Each row comes from the steps of one walk. Every step used is in the known rows, and no mark comes twice. Write the walk behind each row, first mark first.
Known rows
sugud-neke-zula-vugi: [ 2.301 -2.648  1.224  1.680  0.258 -2.532 -0.658 -3.881  1.391  1.475
 -4.735  1.377 -3.715 -0.409 -0.229 -0.301  2.473  0.347  0.449]
zula-vugi-temifol-zibo-sugud-neke: [ 1.521 -0.328 -0.192  1.694 -0.221 -0.002  0.165 -2.156  1.618 -0.318
  1.805  2.606  0.933 -2.257 -0.483  1.281 -0.173  3.624  1.036]
vugi-zula-neke-temifol-zibo-sugud: [ 1.389  1.822  0.133  1.805 -1.383  0.024  1.200  0.324  1.900 -1.432
  0.405  2.400  0.074 -2.373 -1.812  0.437  0.348 -0.216  0.643]
sugud-neke-zula: [ 1.467 -0.442  1.275  0.071 -0.393 -3.018  0.043 -2.871  0.282  1.219
 -2.132  1.478 -2.601 -0.824 -0.235  0.074  2.344 -2.187 -0.070]
zibo-sugud-neke-temifol: [ 1.078  0.189  0.354 -0.246 -0.655 -1.725  0.577 -2.322 -0.125 -1.973
  0.648  3.442 -0.182 -2.466 -0.843 -1.620  2.067  0.315  0.059]
temifol-zibo-sugud-neke: [ 0.808  2.925 -0.503  0.386 -0.951 -0.585  0.096 -2.137  0.828 -0.178
  2.324  2.599  0.633 -2.383  0.829 -0.378  2.356  1.252  0.214]
sugud-neke-zula-vugi-temifol: [ 2.337 -4.006  1.450  1.840  0.529 -1.875  0.263 -1.776  1.325  1.031
 -2.345  1.415 -2.013 -0.871 -2.111  2.035 -1.307  1.483  1.163]
zula-vugi: [ 2.314  0.200 -0.320  2.078  0.425 -0.674 -0.252  0.595  0.889  2.898
 -2.953  1.401 -3.377 -1.059 -0.402 -1.713  1.489  3.203  0.986]
temifol-zibo-sugud-neke-zula: [ 0.940  1.280  0.899  0.482 -1.649 -1.677  0.483 -3.673  1.003 -0.643
  1.646  1.871 -0.557 -1.656 -0.091  1.160  3.463 -2.328 -0.241]
neke-temifol-zibo: [ 1.717  1.070 -0.712  0.439 -2.644 -0.254  1.161  3.174 -1.508 -0.377
  1.984  0.610 -1.166 -1.497 -1.601 -0.054  0.863  0.191  0.351]
neke-zula: [ 1.509  1.033  0.929  0.618 -1.093 -2.045  0.869  0.033  0.007  1.880
 -0.821  0.812 -3.054 -0.877 -1.372  0.160  2.485 -2.427  0.069]
vugi-zula-neke-sugud: [ 2.060 -0.272  0.544  2.950  0.160 -1.829  0.177 -0.447  1.638  1.138
 -1.273  2.040 -3.104 -2.909 -1.460 -0.295 -0.426 -1.209  0.800]
temifol-vugi-zula-neke-sugud: [ 2.092 -0.259  1.682  2.837 -0.278 -1.254  0.529 -1.977  0.470  2.156
  0.753  1.455 -1.983 -1.974 -1.177 -1.567 -1.432 -0.719  0.582]
mosez-zula: [ 1.338  2.123  0.509  1.530 -1.470 -1.323  0.511  2.555  0.551  2.926
 -1.886  0.951 -1.772 -1.010  0.254  0.675  4.716 -1.796 -0.418]
sugud-neke: [ 1.456  0.975 -0.080 -0.058  0.486 -2.065 -0.435 -1.442  0.044  1.698
 -1.741  2.113 -1.773 -1.574  0.742 -1.532  1.179  1.290  0.376]
zula-neke-temifol: [ 2.387 -1.343 -0.536  0.526 -0.194 -1.410  0.136  1.201  0.428 -0.566
 -2.616  2.281 -2.506 -1.552 -1.692 -2.014  0.331  1.066  0.462]
temifol-zibo: [ 1.517  3.192 -1.028  0.867 -1.883  0.085  0.700  2.998 -0.518  1.904
  1.951  0.467 -1.304 -1.385 -0.253  0.033  1.038  1.063  0.465]
vugi-temifol-neke: [ 1.422  0.983  0.405  0.018 -0.129  1.177  1.274  1.948 -1.511  3.918
  5.275  1.185 -0.100 -1.050 -1.948  0.185  0.571  2.187  1.088]

Which walk is each row?
[ 1.838 -2.807  1.515  1.984  0.426 -1.377  0.554 -3.110  2.066 -0.057
 -0.521  2.457 -0.740 -1.623 -2.203  2.099 -0.158  1.424  1.050] -> zibo-sugud-neke-zula-vugi-temifol
[ 1.822 -1.188  0.835  2.062 -1.010 -1.346 -0.240 -4.387  2.017  0.011
 -1.108  1.702 -1.720 -1.170 -0.112  0.687  3.541  0.311  0.313] -> temifol-zibo-sugud-neke-zula-vugi
[ 2.291 -1.294  0.947  2.211 -0.392 -1.648  0.093 -1.152  1.180  2.190
 -3.635  0.867 -4.083 -0.496 -1.256 -0.199  2.768  0.058  0.588] -> neke-zula-vugi
[ 1.411  1.130  0.157  0.798 -1.388  0.043  0.707 -0.472 -2.012  2.492
  6.873  1.379 -2.020 -2.544 -0.858 -1.509  3.946 -0.677  0.192] -> temifol-neke-sugud
[ 2.150 -0.256  0.010  1.743 -1.345 -0.652  0.763  2.188  0.893 -0.171
 -2.236  0.910 -1.524 -1.383 -1.751  0.521 -1.110 -0.033  0.801] -> vugi-zula-neke-temifol-zibo
[ 2.163 -1.004  0.763  1.502  0.244 -1.648  0.622  0.970  1.161  0.231
 -4.914  1.964 -2.642 -1.460 -2.203 -0.890 -1.309 -0.294  0.881] -> vugi-zula-neke-temifol
[ 0.933  1.529 -0.280  0.520 -0.700 -0.240  0.700 -1.146  0.879 -0.615
  3.730  2.661  1.690 -2.649 -0.524  1.467 -0.416  2.041  0.702] -> vugi-temifol-zibo-sugud-neke
[ 1.969 -1.476  1.260  2.033 -0.471  1.100  0.697  1.258  0.203  4.327
  2.024  0.714 -0.531 -0.366 -1.303  1.443  3.396  1.988  0.749] -> mosez-zula-vugi-temifol-neke
[ 0.864  1.177  3.334  1.157 -0.597 -1.110  1.578 -3.771 -0.494  1.142
  0.726  1.954  0.879 -0.943 -1.177 -1.509 -0.969 -0.594  0.301] -> zibo-sugud-neke-temifol-vugi-zula
[ 0.756  2.538 -0.021  0.178  0.334 -1.395 -0.024 -3.017  1.073  0.443
  0.623  3.444 -0.210 -2.403  0.697 -1.451  2.299  1.254  0.166] -> zibo-sugud-neke
[ 1.499  0.289  0.550  2.456 -1.700  0.454  1.473 -0.035  1.735 -0.338
  3.427  1.532  0.195 -1.873 -2.360  2.748  0.816  0.827  0.935] -> neke-zula-vugi-temifol-zibo-sugud
[ 1.426 -0.479  1.688  0.195 -0.966 -0.122  1.602  0.056 -0.980  3.039
  4.211  0.514 -1.076 -0.443 -2.658  1.643  1.990 -1.465  0.550] -> vugi-temifol-neke-zula
[ 2.284 -3.078  0.638  1.913 -1.079 -0.893  0.418 -0.751  0.893  0.337
 -0.172  0.507 -1.075 -0.777 -1.675  3.167 -1.116  1.502  1.109] -> sugud-neke-zula-vugi-temifol-zibo
[ 1.366 -0.023  3.169  0.962 -0.472 -1.651  1.219 -2.535 -1.312  2.245
 -1.269  0.916 -0.431 -0.125 -1.147 -1.450 -2.070 -0.511  0.409] -> sugud-neke-temifol-vugi-zula
[ 1.518 -0.392  0.458  1.008 -1.179  0.392  1.330  0.651 -1.927  2.118
  8.429  1.429 -0.723 -2.729 -2.488  0.464  1.040  0.185  0.728] -> vugi-temifol-neke-sugud
[ 2.345 -0.871  1.114  0.422 -0.734 -0.507  0.643 -0.818 -1.239  0.889
  0.749  1.342 -0.882 -0.279 -1.223 -3.626 -0.581  1.752  0.166] -> zula-neke-temifol-vugi
[ 1.427  1.179  3.026  1.410 -1.063 -0.797  1.882  0.065 -1.544  2.894
 -0.192  0.443 -0.784 -0.212 -2.026 -1.518 -1.896 -0.775  0.564] -> neke-temifol-vugi-zula
[ 0.939  2.918 -0.547  0.640 -2.589  0.384  1.512  1.225 -0.224 -1.570
  4.351  2.158  0.437 -2.573 -1.521 -0.270  2.449  0.232  0.145] -> neke-temifol-zibo-sugud
[ 2.141 -1.330  1.271  1.602 -0.461 -0.352  0.104 -2.160  0.193  3.670
 -0.376  0.576 -3.497  0.108 -1.011 -0.843  4.813  0.257  0.505] -> temifol-neke-zula-vugi
[ 2.044 -1.062  0.520  1.269  0.415  1.426  0.665  0.844 -0.365  4.026
  3.228  1.075 -0.943 -0.631 -1.915 -0.010  0.767  4.028  1.432] -> zula-vugi-temifol-neke
[ 2.314 -1.488  0.153  2.237  0.619 -0.157  0.615  2.212  0.880  2.354
 -0.904  1.494 -1.788 -1.423 -2.332  0.830 -2.171  4.106  1.679] -> zula-vugi-temifol
